Each row comes from the steps of one path. Every step used is in the known rows, and no mark comes twice. Write the path behind each row, first mark first.
Known rows:
X-H: [-14   7   0  19 -19  -1  -9   6  19   2   6  16   1  -1  -6  -3   4 -12
  22  -5  -8  -6  -3   9 -11   5  27  12 -13   3 -17  -6  22 -19   2   1
  15]
L-H-X-D-K-T: [ -2   9  13   8  -8  14  14 -14  22  17  -2  25  -9  -4   7   9  15  -2
   7   8  -3 -14  -3  -8 -10 -14  19  16  -8  18 -23 -11  -2  -9  12  13
  21]
H-X-D-K: [ -1  -7  12  17  -7   9   6   1  17  10  -3  27  -9  -4  -1   3  10  -8
  11   0  -1 -17  -6 -11 -11  -6   4  19 -14  10 -19 -23  -8 -21  15   7
  23]
L-H-X-D-A-F: [  5  13  -5   5  -8  24  -8  -9  14  20   5  17  15  -7  10  -1   9  -4
   8  18   2 -21   8  -5 -11  -5  21  16 -18   0 -15  -6   0  -1  18   1
  39]
H-X-D-A-F-K: [ 12  -6  -7  13  -8  17   1   7   0   5  14  14   3   0  -6   1   3 -30
  15  15  -3 -12   7 -21  -5 -11  15  19 -15   8 -20  -4  -8  -3  22  -2
  32]
P-K-D-X: [ -8   7  30  18  10   2  17 -26  45   5   7   3  21   5   0   4  25 -40
   4   7  14  -7 -13   2 -21 -16   5  14 -20  13 -13  -6  -3 -21   1  19
   9]
D-A-H: [  5   7   9   8  -3  -3  -2  14  23  26  -3  11  11  13 -14 -20   0 -21
   5  19 -10   4  -2 -12 -22  -2   9  13 -18  -2  -7  -3  23 -12   0   0
  28]
K-T: [ -9  13  17  12  -5  -6   4   0  35  21   0  14   4  11  -5  -3   7 -13
  16   6  -4  12  -3  -3 -13  -4  23  10  -4   8   1  12  21 -23   9   7
  12]
R-F-K-T: [ -1  21  17  12 -12   5  17   5  22  16  11  10  -2  14   1  19  -4 -18
  16   0  -2   7  -2  -1 -16   4  14  16  -2  15 -14   8  17 -24  16   5
  10]
L-H-X-D-K-F: [-12   6  11  12   3  31   7  -5  14   6   2  18   7  -8  20  12   5  -5
   7  -1  -1 -23  -3   0 -14   4  12  15 -26   2 -25 -23  -2 -17  11  15
  23]
P-K: [-16   5  19  20  -3   1  -6  -9  27  22  11   3  16  15  -2  -2  15 -20
   8   7  13   2 -11  -7 -16  -1  11  13  -6  -4 -11  -2  11 -21  -1  -4
  17]
A-F-K: [ -9  -6   0  23 -10   6  -7   6   9  23  21   2   2   6  -2  -2  -6 -37
  12   5  11  -6  12  -8 -13   3  17  17  -9   0 -16   9   3 -12  14 -12
  22]
R-F: [-12  24  14  12 -12   4   0   3  26  24   3  14  12  12   7  11  -5  -5
  14  -3   4  -4  -5  10 -19  18   6  17 -11  -4  -7  -8  18 -35  18   3
  16]
F-A: [-10   7   9  20  -2 -11  -3   6  25  24  15  21   7  11  -4  -8   1  -8
  15 -12  -9  -1  -2   3 -20  -4  15   2   0   1   5  -4  13 -17   9  -3
  18]
H-X-D-A: [ 11   5   6  10  -3  11   1   0  22   6  -3  26  12  -1  -5  -3  15  -3
  15  10 -11  -7  -5  -9  -9 -12  11  17 -15   4  -4 -18   5 -17  17  11
  26]
H-X: [ -3   7  17  19   5   6  -6  -9  26  17   6  18  12  13   1   3   8 -15
   7   1   8  -1   8  -3  -8  -8  23  15  -5 -12  -3 -19   6 -25  12  -2
  23]
L-H-X-D: [ -3  13   2   9  -6  19  -5 -11  19  24   9  23  13  -2  16   9  19   3
  11  -3   0 -15  -2   2 -12  -4  21  15  -4  -3 -15 -16  -2 -11  10   4
  30]
Z-K-D-A: [  0   7  21  18  -7  -2  20   9  29  14  -2  22  17  15 -12 -22  17 -25
  -2  19 -13  -1  -7   3 -19 -14   4  12 -23   4  -6  -7  14 -11  10  20
   6]
X-D: [ -8   3   0  12 -14   0  -4   9  23  16   4  20   7  -2  -1  -3  15  -5
  26  -4  -6  -4 -20   2 -15   8   8  16  -7   6  -3  -2   6 -20   8   9
  21]
Z-K-F-A-N: [  1  -6  14  22  10   6   5  35   7  20  30  22  11  23  -2  -3 -12 -16
   7   0 -24  -7  -4   7 -14  13  15   9 -16  -7  -4   2  17  -5  11   7
   1]
P-K-F-A-H: [ -8   8   9  11  23   4   0   1  12  10  27  -6  23  26  -4   2  -3 -27
  14   1  -5  -1 -21 -10 -23  10  14  -1 -18  -2 -18  12  17  -3   0  -4
  27]
H-X-D-A-N: [ 16  -9   8   9  -2  14  -5  15  16  15  -4  27   8   1  -6  -8   8 -10
   6  23 -12 -12  -5 -13  -2  -1  16  24 -17   9  -1 -18   6 -12  17  16
  22]
R-F-A-N: [ -1  11   9  16  -5  -2  -3  19  14  30  13  23   2  16   3   4 -14  -5
   8  -4  -7 -12  -5   7 -15  24  15  14  -9   4   2  -3  18 -23  18   3
  16]
Z-K: [ -6   3  16  21 -10  -2   4   9  21  31  15  22   8  19  -7  -7   6 -15
   7   0  -7   0   0   6 -15  -3   8  14  -6 -11 -12  -4  12 -14   5  -1
   6]
R-F-K-G: [ -6   9  12  28  -7  11  12  -2  12  10  13   7  -1  17   1  20 -14 -11
   8   2   3   1   2   0 -23   6   4  15  11   9 -19  -4  -1 -24  15   6
  19]
F-K: [ -5  -2   7  26 -10   2   1  10  16  21  17   9   4   5  -2  -2   1 -27
  10  -4   1   0   6  -5 -15  -6  11  16  -1   3 -10  -8   7 -19   4  -5
  16]
L-H-X: [ -7  18  16  16   0  17  -8 -18  26  28   8  16  17   9  16   4  10  -6
  -3   0  11 -10  16   5 -11 -10  30  13  -3 -14  -9 -19   8 -15   8  -3
  27]
K-F: [-18   4  12  14   6  11  -4   8  25   8   6   7  20   7   8   2  -1 -14
  18   1  -2   1  -3   6 -18  10  14  11 -18  -6  -1  -3  22 -29  10  12
  15]
Z-K-D-A-N: [  7  -4  24  19  -5   3  15  23  21  21   1  23  12  17 -11 -26   8 -28
 -12  32 -12  -6  -7   0 -13  -1   8  22 -28   8  -3  -8  17  -6  10  26
   4]
R-F-A-H-X: [ 11  23  12   6  13   5   5  -5  11  20  21  19   8  30  -2  16 -10  -9
  11  -5  -3  -5  -1  -4 -16   8  18   5  -9  -6 -19  -8   6 -13  20  -9
  33]
L-H-X-D-A: [  7  15   4   7  -7  20  -2  -9  22  19  -2  23  15  -5  11  -3  18   7
   6  10  -9 -13   0  -1 -11 -12  14  14 -10   2  -9 -20   7  -8   9   8
  29]
A-F: [-17   2   4  18 -10   4 -12   2  21  28  10   8  10   7   0  -6  -3 -22
  17   6  11  -5   6  -1 -15   9  20  15 -14  -4  -6  10   9 -20  12  -6
  25]
Z-K-G: [ -5  -1  21  33  -1   3   8   2  19  17  15  21   4  24 -12   0  -1  -3
   3   7  -6   4  -2   1 -22 -10   6  13   9  -3 -15  -2   0  -9   4   7
  10]
A-F-K-T: [ -6   1   5  17  -6   4   3   2  15  19  18   3  -2  13  -7   4  -5 -43
  16  10   5   7  12 -14 -11  -7  27  14  -7  15 -13  23   6  -8  14  -7
  18]

Which path is each row?
[-19  -2  16  22   9   0  10  13  18   8  11  16  -1   9   3  -4 -11 -14
  12  -9 -11 -15  -3   0 -23   5   5   2 -22   6  -6  -9  14 -25  11   9
  13] => D-K-F-A
[-11   1  13  24  -6   4  13   3  21  12  10   7   8   7  -2  -9  12 -43
   4   4   5   6   0  -1 -17  -1  12  13 -12  13  -8  -6   3 -19  10  13
  16] => F-K-D
[ -8   8  16  14  -6   1  13  -8  34 -12   6  17   4 -11  -3   0  15 -32
  18  -4  -6 -13  -5  17 -16  -9  18  13 -28  17 -16 -12   6 -19   3  24
   8] => K-D-X-H
[ -5  -7   8  13  13  13  13   5  11  -5  13  25  -1   0   4   9  -1  -8
  21 -11 -16 -20 -11  -9 -14   1   6   6 -21   9 -13 -19  -5 -17  21  14
  22] => H-X-D-K-F-A
[ 15   3  -4   6  11   3   2   2   4  17  24  24   3  14  -8   1   5 -11
  21  -6 -14  -6 -14 -14 -12   0  17   6  -7   2 -14  -6  -5   3  14  -4
  39] => F-A-H-X-D
[  8   6   8  14  18   0  -1  -3  12  22  24  19   8  24 -10  -2  -4 -20
   7  -4  -3   1   2 -13 -13  -9  24   2  -5  -7 -11  -9   3  -3  12 -13
  36] => F-A-H-X
[  2   3   5  13   0  11  -3  -1  20  12   8  22   8   1   2   8  15  -6
  20  -1   1  -7  -8  -5  -7  -2  15  15  -7   0 -10 -15  -3 -17  16   7
  26] => H-X-D
[  0  -2  18  16  -3   3   3  13  28  16 -13  17  12   7  -7 -26   7 -31
  -7  31  -5  -2  -7  -1 -12   4  15  21 -26  16   9  -8  21 -19  12  29
  15] => K-D-A-N
[ 19   4  16  13  13  15  18   3  13   5   6   8   6  20 -15 -11   6 -47
  -8  23  -3   4   5 -22 -12 -19  18  12 -23   9 -20 -15   3  -3  12  10
  32] => F-K-D-A-H-X
[  9   3  -3   3  25  14   4  10   3   1  24  17  16  16  -1  11  -2 -14
  26  -8 -17  -6 -16 -12 -15  10  21   3 -21   0 -14  -3  -1   0  18   7
  37] => K-F-A-H-X-D
[ -2  12  24  17  -8  -5  15   6  27  24  14  22   4  22 -11  -2   8 -14
  11   6 -13  11  -1   0 -13 -13  17  13  -4   0 -12  12  18 -10   6   4
   0] => Z-K-T
[  2   1  23  21   2   5  23  -4  32   7  16  12   7  -2  -1   2  12 -47
   4   0   2  -8   8   4 -19 -20   6  16 -15  16  -9 -11  -8 -20   9  18
   6] => F-K-D-X
[ -7 -18   5  16   3   6   5  33   5   8   8  22  -5  -2   4  -3 -10 -12
  17  -4 -23 -22 -19  -6 -15  26   5  14 -26  19  -6  -5   7 -17  16  23
  13] => X-D-K-F-A-N
[ 12   4   3   4   4  11  -3   2  11  16  11  17   8  10  -5   3   9 -16
  18   5  -5  -3 -13 -16 -11   3  17  16 -14  -2 -21  -8  -3  -6  12   2
  37] => A-H-X-D
[  4  -6 -12  11 -19  10   0  18   7  11  11  11   2  -6  -7  -7   3 -26
  22  13  -8 -11  -3 -14 -14  -2   5  18 -17  15 -14   8   3  -2  15  -1
  27] => X-D-A-F-K
[  0   7  15  11  36  12   0 -10  10   3  30  -5  26  31  -2  12  -1 -31
  10   2   1  -2 -13 -19 -15  -1  24  -1 -18 -10 -24   1   8  -3   8  -7
  32] => P-K-F-A-H-X
[  8  -9  10  10  -1  12   5   5   8  17   1  20  -8   5  -9   1   4 -21
   9   8  -5 -14 -11 -20 -13   2   5  18 -21   7 -30 -18  -8 -10  11   5
  35] => A-H-X-D-K
[  2  -6  10   4  13  21   9   9   5  -1   4  12   2   4   0   8  -4 -22
  15   8  -6 -13 -13 -18 -15  12   9  16 -33   4 -30 -15  -3 -13  13  16
  32] => A-H-X-D-K-F
[ 12   6  -2   2  -9   1   2  18  15  19  -4  15  11   2 -14 -15   8 -13
  17  17 -18  -3 -20 -13 -20   5   2  15 -22  13 -10   1  14  -5   4   8
  33] => X-D-A-H
[  1   4   1   8 -15  -1  -1  13  25  15  -6  22   9  -5  -5 -12  11  -3
  20   8 -18  -3 -15  -3 -18   0   2  17 -13  10   2  -7  15 -18  10  12
  22] => X-D-A
[-17   0  19  29   6   3  -2 -19  25   9   7   0  13  20  -5   3   5 -14
   3  13  13   6 -13 -10 -21  -5  13  10  11   4 -15   4   2 -16  -2   4
  21] => P-K-G
[ -3  -6  -1   9   6   5  12  25   4   8  11  15  -6   4  -4  -3 -10 -16
  25  -7 -22 -15 -25 -12 -26  18   0   5 -29  15 -20  -2   5  -6   8  11
  27] => X-D-K-F-A-H
[-11  -8   2  14   1   3  11  19  15   3   9  21  -3  -4   3   1  -4  -3
  27 -15 -20 -17 -21  -2 -23  12  -4   5 -23  15  -9  -6   6 -19  12  17
  16] => X-D-K-F-A
[ -8  -6  12  13   7  20   9   6  16  -6   1  18   3  -5   7  13   2 -11
  17   1  -3 -19 -10  -8 -14   6   6  15 -27   6 -18 -21  -2 -25  17  19
  20] => H-X-D-K-F
[  2  23   5   7   0  -7   4   9  15  28  19  16   6  24  -3   4 -11  -9
  16  -8  -9  -3 -11   1 -25  20   9   6  -9  -1 -11   3  15 -13  14  -6
  30] => R-F-A-H
[ 10  -7   5  11   7   2   9   7   3  17  14  26 -14   9 -12  -2   0 -17
  12  -5 -14 -17 -13 -20 -15  -3   6   8 -14  11 -25 -16 -10  -2  12  -2
  36] => F-A-H-X-D-K
[  4   4   9  16  15   2  10  22   8  19  34  15  15  32  -8  -2  -8 -22
  13  -6 -25  -1 -10   0 -24   9  12   1 -18  -8 -19   7  14   4   6  -3
  15] => Z-K-F-A-H
[-12 -15  16  22  11   3   3  27  11  15   8  18  -3   8  -1  -7 -18 -20
   2   2 -14 -16  -2  -2 -16  18   9  12 -23   9  -3  -8  15 -23  12  15
  10] => D-K-F-A-N
[ -5   7  26  15   6   1  16  -8  44   9   4  16  13  -3   2  -2  15 -33
   7   2   5  -5  -2  12 -21 -13   6  15 -20  10  -1 -11   0 -27   8  22
   9] => K-D-X
[ -2 -15  15  28   0  13  11 -11  15  -1  -3  22 -15   2  -7   8  -1  -1
   8   8   1 -12  -7 -15 -14 -10   3  16   0  16 -23 -22 -19 -17  13  17
  25] => H-X-D-K-G
[ -5  -1   3  20  -8  10  13  -5  15 -14  24   7  -4 -11  -6   6   1 -57
  16   0   3 -20   7   6 -14  -9  22  16 -30  24 -33   4  -7  -7  10   9
  13] => A-F-K-D-X-H
[ -1   1  14  21  -5   4  15   7  24   5   0  13   8   4  -8 -18  12 -37
   0  15  -5   2   2  -5 -16 -15   8  14 -17  17  -3 -10  13 -18   8  17
  16] => F-K-D-A
[-13  10  24  15   1  -6   4 -15  34  18   6   1  11  17  -6   4  17 -21
  11  10   7  11 -14 -12 -12  -9  21   9  -3  10 -13  16  20 -17   1   3
  11] => P-K-T
[-10  -5  12  14  14   0   9  18   9  12  12  12  -3  16  -5  -7 -19 -23
  10  -4 -14  -9  -7  -8 -25  12   6   2 -26   5 -15  -3  16 -14   8   5
  24] => D-K-F-A-H
[ 14   5   4   8  -6  24  -7   6  16  25  -2  28  13  -4   7  -6  10   1
  -3  22 -11 -20   2  -3  -4   0  21  23 -14   3  -4 -19   8  -4  12  14
  26] => L-H-X-D-A-N
[ -9   5   7  15  -6   3   1   2  28  12  -7   9  16   6  -4 -22   5 -34
   5  26   8  -3   1  -3 -19   3  15  13 -32  10   0   6  15 -17  19  16
  25] => K-D-A-F
[ -2  -3   0  20 -11   6  -3  13  11  18  12   8   5   3  -8 -11  -8 -33
   9  17   1  -6  16 -13 -14  -8  13  17 -16   6  -9   4  11 -11  11 -10
  23] => D-A-F-K
[ 11  21  13   6  -5  10  23  12  13  11   2   4   9  17  -7  -4  -3 -40
   0  20  -6   1 -11  -5 -24   6   3  15 -27  17 -20  -4  15 -13  16  15
  28] => R-F-K-D-A-H
